Each row was made from one path, in order. Every step used is in the known rows, and no mark comes twice. Write each row's path.
(in the rows, 128 means zero)
Known rows
n -> w -> t -> e: [157 144 152 167 121 146 122 142 161 135 153 171 177 164 175 103 172 158
 133 118  95 134 145 186 139 156 148 111 134  89 157  85 161 148 125 136
 136 170  84 189 135 107  87 129 144 101 175 152 140 123 111 117 174 114
 175 184 122 125 160]
n -> w: [111 106 155 158 125 122 137 111 118  81 119 153 176 155 156  98 104 166
  85 142 141 100 154 194  79 159 141 124 151 128 111  98 170 147 122  81
 134 182  75 189 148 110  65 136 127  89 151 128 153 124 131 131 150 109
 160 166 154 129 164]
b -> r: [ 92 126 130 137 105 140 120  89 160  98  82 156 166 132 101  86  72 137
  93 130 140 105 104 141  77 142 148 103 131 137  55 102 128 136  81  88
 143 179  91 142 198 112 116 100 108 104  69 124 145 138 125 170 120  99
 102 151  72 106 166]
d -> z -> r: [132 140 126 186 117 133 102 127 186  89 130 123 165 146 130 125  85 129
 172 145 137 120 127 153  99  88 166 117 124 114  47  96  89 145  95  88
 138 160 113 168 171 122 157  84 121  95  34 143 103 131 155 138 123 119
 126 122  64 161 132]
n -> w -> t: [121 121 162 143 114 144 118 115 129 121 117 161 160 200 158  77 161 165
  98 145 112 103 156 204 118 149 142 133 134 110 133 128 139 160 137 111
 145 201  87 209 131  81  77 134 125  92 187 140 146 128 100 123 143  88
 147 164 135 129 181]
q -> d -> z -> r: [139 118 108 157 111 147 104 129 164  67 138 113 151 158 173 145  99 146
 180 143 137 145 153 156 103  80 168 119 150 125  65  95  86 123  97  87
 150 172 105 150 156 144 132 100 108 120  56 153 110 133 161 151 115 110
 122 111  72 181 130]
d -> r: [105 128 122 157 130 176  98 100 163 101 113 140 202 128 133  97  87 145
 112 136 131  82 120 164  59 136 174 127 118 143  89 138  93 126  98  91
 135 144  81 164 177 114 104 100 109  96  71 122 127 111 116 152 121 130
 125 144  93 120 135]
m -> s -> n -> w -> t -> v: [131 109 182 123 110 180 121 129 131 146 154 136 175 136 137 165 129 133
 117 132 108 123 121 193 131 150 128 148 176  84 148 114 201 128 113 129
  71 171 105 201 133  92 140 141 123 109 176 172 144 152 145 138 198  87
 165 160 172 118 192]
w -> n: [148 124 133 130 141 127  60  83 166 147 105 129 146 156 122  86 103 113
 121 136 118 102 134 137  97 151 122 138 128 119 123 159 120 121  94 134
 133 205 151 190 159 113 117 139 163  96  69 108 186 113 120 128 155 137
 131 168 166 115 190]
e -> t -> v: [ 86 114 149 111 113 156 132 155  84 135 135 133 155 132 151 143  96 147
 147 132 149 139  89 145  54 154 127 120 128  59 101 149 160 139  95 132
  87 158 101 154 171  92 121 119 160  55  93 126 143 162 123 147 191  87
 197 137 124  83 189]
m -> s -> n -> w: [121 109 175 144 100 123 131 103 167  93 132 129 194 127 102 142 101 157
  94 131 124 109 155 179 148 159 148 126 189 117 124  78 201 128 127 106
  99 173  99 206 147 109 103 131 116 114 140 177 159 133 170 137 156 116
 141 179 203 128 181]
v -> t: [ 73 139 142 146 112 103 138 129 124 129 115 146 161 178 128 144 139 157
 118 134 138 109 147 143  97 123 134 100  88 109  78 135 124 148 128 146
 110 175 133 156 132 102  76 133 144  58 114 125 128 157 104 118 145 110
 126 156 123 121 185]
s -> m: [ 83 147 136 117 134 192 129 104 106 132 128 132 200 133 125 138  80 122
  95 141 138 115 146 118  92 169 120  93 124 114 111 144 126 123 122 122
  97 193 102 182 131 125 106  84 115  68  76  78 109 141 119 167 136 112
 115 163 146 116 181]
x -> m -> p: [102 118 150 117  88 202 151  90  95 135 159 131 177 117 133 120 116 132
  57 119 146  85 108 157  75 187 139 102 111 112  90 135 139 127 137 120
 124 181 122 138 129 113  85  69 157  38  58  94 127  74 121 154 130 103
 151 143 104 113 152]
b -> r -> d -> z: [141 156 103 151  93  99  65 112 115  66  78 129 120 114 136 144  64 119
 173 145 118 122 163 153 127  89 142 130 134 142  87  73 132 130  92 103
 139 189 118 132 172 119 144  96 150 104  64 101 161 140 153 138 122  85
 134 141  88 164 116]
v -> t -> e: [117 157 139 168 121 106 138 151 156 142 159 157 179 142 149 151 156 151
 155 109 116 142 137 133 122 132 144  86  90  82 104  95 148 135 117 167
 108 144 122 143 137 128  84 126 158  66 109 138 121 150 115 115 174 136
 157 175 112 123 169]
p -> m -> s -> n -> w -> t -> e: [154 143 173 163 109 166 130 145 165 146 180 157 203 144 139 103 173 135
 147 111  75 142 153 172 198 194 159 118 152  96 144  69 199 127 149 164
  97 184  95 198 111 100 117 105 120 139 160 169 121 140 149 118 172 148
 166 198 161 138 158]
s -> n -> w -> t -> e -> d -> r: [173 128 141 181 125 193  70 143 145  96 165 147 198 121 189 110 161 175
 188  91  92 148 133 157 131 119 186 123 169 111 154 119 155 112 109 140
 133 163  85 177 138 140 118  99 107 149 134 161 131 104 176 130 137 127
 156 128 155 117 121]
b -> r -> q -> d -> e -> t -> w -> n: [137 132 150 125 107 116  72 143 206 109 118 135 138 119 159 102 122 123
 179 126  92 132 136 112 147  99 180 133 118 108 146 157 118 114 175 129
 173 210 137 166 137 146 121 153 137 148 106 156 184 124 169 152  99 118
 130  90 165  68 168]
b -> a: [ 83 113 123 127 111 133 100 112 145 111 119 167 162 169 108  72  89 157
  73 116 138 101 135 158  95 150 123 114 133  94  78 129 140 154 120 128
  85 197  93 164 173 107  75 141 152  99  91 142 200 157 115 112 141 109
 151 128 121  79 177]
v -> t -> e -> d -> r -> b -> a: [103 130 116 179 105 150  99 139 123  99 169 178 156 158 150  99 129 141
 164  77  86 153 129 143 167  92 150 122 119  93 107 133 128 147 115 153
 112 140  94 133 104 132  71 159 130  94 100 139 173 159 113  68 134 138
 115  60 106  97 134]
r -> q -> d -> e -> t -> w: [106 133 144 123 104 119 117 182 150  89 139 130 153 128 182 143 139 174
 170 148 108 129 166 135 143  98 168 114 110  86 162 134 136 126 201 113
 119 169 111 145 125 128  65 148 152 108 146 173 156 131 139 134 102 107
 177  91 157  72 161]
x -> m: [112 136 140 141 125 173 126 103  91 108 129 145 182 142 133  98 121 111
  95 115 132  82 135 152  77 190 132  87 105 115  92 133 128 112 120 115
 142 179  90 134 157  99  91  72 148  60  51  86 125 109  93 151 124 130
 148 167 118 117 165]
s -> n -> w -> t -> e: [161 153 164 163 122 130  91 134 177 144 171 153 186 150 155 116 177 151
 150 115  94 145 148 167 160 156 151 109 159  85 169  98 169 137 135 151
 106 178  94 201 121 118  99 144 140 107 151 156 147 118 155 117 183 110
 164 183 148 108 174]
a -> b -> r -> d -> z: [145 162 105 151 111  99  66  94 119  71  73 137 102 106 148 157  66  88
 178 146 107 116 155 154 139  70 127 109 139 150 105  84 140 132  79 113
 171 169  93 143 165 111 148 129 155  75  53  88 163 138 150 110 136  73
  92 125  69 180 138]
n -> w -> t -> v: [117 107 166 129 132 175 124 135  90 129 147 156 163 162 185 129 129 142
 114 141 125 113 121 201  77 147 125 146 147  91 137 144 172 144 108 106
 101 182  90 188 132  93 110 149 133  83 185 128 141 144 112 132 186  77
 193 150 128 116 176]
w -> t: [110 137 135 115 118 157  97 109 141 151  95 144 152 198 130  91 148 149
 112 144 109 104 148 164 124 143 127 121 108  98 125 149 105 146 120 133
 128 190 118 177 146  73  92 116 149  80 131 135 144 131  81 126 138  95
 133 162 106 116 195]
z -> d -> q: [ 99  98 116 146 146 176 108 146 131  77 111 125 127 132 133 115  59 170
 149 114 138  83 156 149 162  96 135 133 125  95 127 119 116 124 115 102
  94 179 113 156 163 128  81  97 159 111  70 136 110 107 168 133  75 116
 205 156 140 121 158]
v -> t -> w -> n: [132 132 148 147 137  93  87 110 137 137 112 142 154 146 146 134 132 105
 143 130 111  99 143 119 101 125 158 124 106 105 135 147 160 131 151 140
 148 216 162 186 121 132 109 196 158 107 122 121 190 136 116 125 141 137
 120 129 193 100 194]
z -> d -> e: [117 110 136 145 126 174  83 140 163 113 143 132 182 110 145  92 123 187
 120 133 123 113 164 139 157  90 158 134 133 103 124 112  91 105  98 133
  88 139 149 163 157 159  99 130 156 114  79 134 149 111 144 131 104 128
 176 165  92 163 100]
v -> t -> e -> d -> z: [165 153 125 183 117 103  85 190 111 105 135 132 135 121 182 178 145 166
 242 112 119 155 153 134 157  97 138 105  96  89  96  63 159 124 110 181
 119 181 143 137 127 127 126  92 195  71  87 134 126 146 158 104 146 131
 178 135 130 156 118]
d -> z: [135 154 128 154 122 105  69 132 150 111 103 124 144 134 125 137  90 139
 169 160 137  93 149 165 121 127 134 125 109 120  80  88 122 138 118 121
 119 185 104 177 155 100 127 103 178  57  56 115 142 124 140 128 129 115
 151 157 108 145 137]
r -> z: [107 158 115 150 119  75  88 122 110  99 106 123 127 154 114 158  84 126
 158 160 127 152 172 159 115 150 116 115 113 127 140 133 112 137 109  97
 117 171 126 149 159  86  93 111 159  59  96 120 164 122 114 125 152  98
 155 142  99 124 166]
e -> d -> z -> r: [150 114 112 183 116 150  97 138 133  61 121 114 144 143 163 132  88 153
 204 124 136 151 131 135 100  77 159 116 141 105  58  99 107 128  79 101
 141 172 129 141 169 130 159  65 129 118  50 150 112 137 165 133 111 117
 142  95  92 166 116]
t -> e -> d -> r: [156 117 103 174 134 194  93 140 132  85 140 142 189 100 185 118 110 168
 172  95 108 138 114 137  86 120 174 114 133 114 120 102 137 100  71 125
 138 135  92 127 179 144 109  74 131 122  84 137 125 117 139 141 132 148
 163 126 114 126 104]
p -> m -> s -> n -> w -> t: [113 126 183 136 102 160 121 119 136 132 141 143 190 179 119  80 162 139
 116 138  95 116 170 185 181 183 154 134 155 117 123 117 182 140 159 140
 103 216 103 223 103  75 109 110 103 136 163 161 129 141 147 122 144 122
 140 184 177 137 179]
r -> d -> e -> t -> w: [121 137 130 129  99 114 102 156  98  96 123 142 178 108 175 126 135 163
 146 142 105 128 159 130 121 103 185 116 122  72 156 109 161 135 166 122
 114 148 126 146 146 134 106 162 157 114 130 142 200 151 121 126 129 104
 185 127 144  97 139]

Write each row's path
[143 112 151 139 121 140  59 142 164 131 129 131 163 114 155  74 135 146
 166 125 103 125 139 112 148 105 190 141 137  76 161 143 131 115 140 155
 145 195 169 197 145 159 132 181 169 141  91 139 196 115 157 141 111 136
 159 125 172 112 145]
z -> d -> e -> t -> w -> n
[115 140 154 137 107 121 111 162 146 123 130 150 194 111 149 102 142 174
 143 147 125 110 128 128 114 130 191 100 106  74 123 107 155 142 179 130
 116 153 104 173 151 125 108 157 156  94 111 156 178 142 123 141 121 121
 169 129 126  78 153]
d -> e -> t -> w
[111 117 111 122 123 172  90  79 120  83 121 126 148 162 160 107  93 121
 135 143  91 122 152 164 132 103 144 152 151 159 138 153  85 107 107  66
 153 123  66 143 107 122  50 164  98  87  92 115 146 112  93 122 112 117
  78 101  86 143 144]
q -> d -> r -> b
[124 114  92 166 133 151 117 126 127  59 124 126 135 146 150 138  61 133
 154 112 120 108 156 146 129  75 149 125 123  96 116 125 103 136 110  71
 104 149 117 128 165 127 119  78 115 125  70 135 125 132 160 111 108 114
 198 140 118 132 162]
z -> r -> d -> q
[ 97 130 157 113 118 161 121 165 168 121 145 143 121  95 182 156 110 124
 189 129 116 148  96 138 123  74 129 104 122  97 120 157 122 120 112 134
 131 131  82 136 142 116 132 133 139  64  92 140 124 150 163 128 159  64
 145  84  65  96 178]
a -> b -> r -> q -> d -> e -> t -> v
[ 81 140 127 166 130 160 108 125 184  82 122 128 156 134 124 135  62 132
 144 138 105  87 140 164 106 113 133 136  88 139 124 171  71 134 130  74
 121 160  99 147 160  94  77  73 129  93  90 135  95  93 127 115  98 127
 137 104 127  84 148]
d -> r -> q
[114 122 146 106 136 189 104 128  99 161 131 142 148 158 158 135 122 125
 128 147 123 116 110 168  84 144 109 136 122  79 129 160 144 131  96 125
  80 172 112 161 150  86 123 131 150  76 135 120 136 149  94 135 185  81
 184 154 105 106 189]
w -> t -> v
[ 91 109 119 156 123 188  88  84 113  77 125 129 145 143 135  87  66 121
 138 130  88 123 148 153 159  85 151 159 155 143 148 149  80 116  84  71
 133 120  97 153 123 129  68 152 112 102  68 108 125  94 109 113  93 119
  87  95  87 158 121]
z -> d -> r -> b
[ 93 109 112 101 118 141 121 127 129  72 109 113 108 175 173 165  89 154
 137 140 111 128 189 157 131 115  93 132 132 131 152 159 107 109 133  81
 112 189 118 126 135 111  34 109 148 101 133 143 125 118 126 119 115  98
 149 118 154 108 181]
r -> q -> d
[ 94 142 141 151  88 117  88 182 140 114 134 124 147 138 139 104 134 185
 193 138 123 178 170 142 179  99 170 118 114  80 140 136  76 136 118 164
 121 145 158 167 153 120 113 108 168  81  77 147 145 127 157 131 112 103
 189 133  79 138 121]
r -> z -> d -> e -> t
[ 80 127 144  92  90 215 148  93 110 159 154 120 196 110 126 159  83 137
  59 147 151 114 120 124  90 175 128 103 128 116 110 144 133 138 139 128
  88 199 132 183 106 139 100  75 124  43  81  86 115 104 137 170 141  87
 118 143 131 121 166]
s -> m -> p
[177 110 151 149  96 170 110 148 129 114 143 138 166 137 170 149 171 178
 169  89  82 171 150 154 194 133 140 112 179  74 171  70 210 112 104 170
 105 173 128 165 140 115 117  95 146 149 170 198 149 142 158 122 163 125
 167 149 199 136 163]
m -> s -> n -> w -> t -> e -> d
[107 138 149 125 106 120 124 152 180  80 114 155 134 107 181 135 125 134
 173 135  97 125 135 123 153  73 172  84 118 112 144 122 137 130 174 110
 177 158  69 146 140 127  96 169 130 102 120 164 150 138 150 135  98  80
 100  63 101  78 172]
a -> b -> r -> q -> d -> e -> t -> w
[104 168 120 159 120  74  97  91 148  88  77 148 104 128 110 146  64  80
 157 148 120 149 137 148 123 120 122  79 123 156 117 118 117 140  75  95
 185 156  76 148 177  85 123 132 129  55  66 106 155 128 133 131 145  69
  71 113  28 128 178]
a -> b -> r -> z
[118 109  89 153 108 149 124  90  94  60 114 123 155 163 165 138  82 131
 117 125 112 151 164 132  79  85 143 123 158 109 117 130 108 125  72  68
 119 141 142 118 176 134 116 107 107 138  89 127 143 143 125 121 144 104
 142 134 102 158 146]
z -> r -> d
[175 137 136 204 111 139  97 141 132  83 165 142 119 172 186 117 139 121
 232 119  69 189 145 168 208  62 152 134 154  97 134  89 121 147 112  96
 166 145 101 170  81 117 125 129 121 106 119 152 120 128 135  78 139 117
 120  78  82 173 127]
n -> w -> t -> e -> d -> z -> r -> b
[109 165 110 175 121 119  80 125 140  85 122 126 162 134 123 144  75 123
 166 154 122 135 157 171  94 138 163 126 107 150 125 140  75 132 103  87
 145 148 100 157 170  99 108  94 122  78  80 119 140 108 121 140 129 115
 139 123  76 122 123]
d -> r -> z
[117 112 112 171 101 134  75 121 122  66 135 145 116 180 132  87  76 125
 173 109 105 158 138 147 170  67 127 135 150  95  73 124 112 154 102 106
 117 172 107 143 117 118 112 131 135 106  56 143 178 156 138  71 113 112
 107  37  86 120 143]
e -> d -> z -> r -> b -> a
[144 118 141 148 117 132  85 154 209 104 155 119 152 141 181 116 136 126
 194 124  88 146 141 114 141  70 183 135 123  87 152 172  93 122 172 117
 165 189 156 172 121 155 127 152 127 154 100 175 162 121 164 132 107 135
 143  73 164  86 164]
z -> r -> q -> d -> e -> t -> w -> n
[124 121 175 130  92 149 112 112 169 134 127 138 176 177 111 118 156 154
 106 136  97 107 157 194 175 147 148 135 169 105 145 110 168 147 140 135
 115 194 110 221 130  83 112 127 117 115 172 187 147 135 137 128 150  93
 129 167 182 133 197]
m -> s -> n -> w -> t
[ 95 121 117 108 119 140 129 100 160  61  86 135  92 150 167 162  73 114
 141 132 106 123 155 150 138  88  98 102 142 159 132 145 113 114 107  79
 175 180  75 121 150 108  60 129 120  94 104 132 120 124 142 127 113  72
  76  88  95 120 196]
a -> b -> r -> q -> d
[104 128 162 123 120 159 106 178 134 158 166 142 184  99 156 125 131 163
 156 140 143 130  91 144  81 131 150 121 106  55  99 144 137 133 114 155
  69 127 115 162 159 110 144 121 162  52  85 128 148 156 132 137 185 104
 215 151  95  92 156]
d -> e -> t -> v
[105 144 155 132  99 129 102 163 183 150 133 143 187 135 123  70 156 188
 141 142 134 122 128 141 128 128 170 106  90  75  88 132 101 145 140 163
 115 138 118 178 158 106 115 107 161  57  70 144 151 144 127 128 135 118
 173 160  96 101 164]
d -> e -> t
[124 132 132 121 125 140  88 155 190 102 148 122 147 135 169 139 134 173
 141 150 107 114 190 153 165  91 126 132 109 128 140 143  84 102 150 112
  97 154 132 140 124 136  64 115 149  96 118 148 138 110 137 112 109 120
 177 136 121 121 134]
r -> q -> d -> e
[119 122 169 151 126 106  98 104 138  91 138 133 187 142 126 115 110 157
 108 133 139 115 162 166 112 158 145 120 187 124 125 115 184 133 135 100
 102 190  91 206 132 118  89 155 125 100 127 138 165 113 178 130 155 103
 149 175 188 102 181]
s -> n -> w
[108 124 103 128  93 132 109  82  91  64  74 144 136 132 139 122  64 127
 102 123 115 131 152 137  91 117 131 126 150 132 109 109 139 120  73  82
 133 169 119 108 190 122 110 113 118 127  95 107 172 148 124 145 134  82
 124 151  98 134 150]
b -> r -> d
[103 149 142 158 101 100 106 155 148  83 109 154 138  87 155 127 106 130
 191 137 106 158 138 123 165  71 193  86 134 101 155 102 139 136 135 128
 177 148  98 158 162 137 130 176 140 104  92 145 172 133 162 146  99  78
 111  70  60 123 132]
a -> b -> r -> z -> d -> e -> t -> w
[119 128 136 114 108 155 101 170  85 133 159 133 164  99 178 143 123 149
 166 135 122 150 123 142  95 107 141 134 126  58 133 142 143 125 103 149
  65 119 136 137 150 122 141 130 165  73 102 114 168 167 133 117 190  91
 229 148 113 112 141]
r -> d -> e -> t -> v
[121 122 129 147 122 158 104 149 217  86 170 120 165 145 173 127 125 164
 149 136 107 136 170 144 145  60 152 123 117 121 115 151  56 109 138  89
 111 135 132 134 132 149  91  97 108 126  95 171 107 114 148 114 101 124
 158 111  87 134 124]
z -> r -> q -> d -> e
[122 141  98 168 117 132  71 139  87  59 111 119 139 132 157 154  78 145
 193 138 117 159 161 156 102 121 152 129 122 142 138 144  97 114  86  99
 145 161 112 133 170 106 110  78 129 101  90 122 145 113 137 136 117 115
 158  93 101 131 108]
e -> d -> r -> z
[167 126 110 152 144 174  92 181 135 120 126 146 118 141 175 126 135 173
 208  92 102 119 136 145 181 113 127 110 102  60 149 105 144 127 125 155
  99 180 106 137 147 104 101  67 173 107 115 155 119 125 145 109 117 132
 226 152 146  97 171]
w -> t -> e -> d -> q
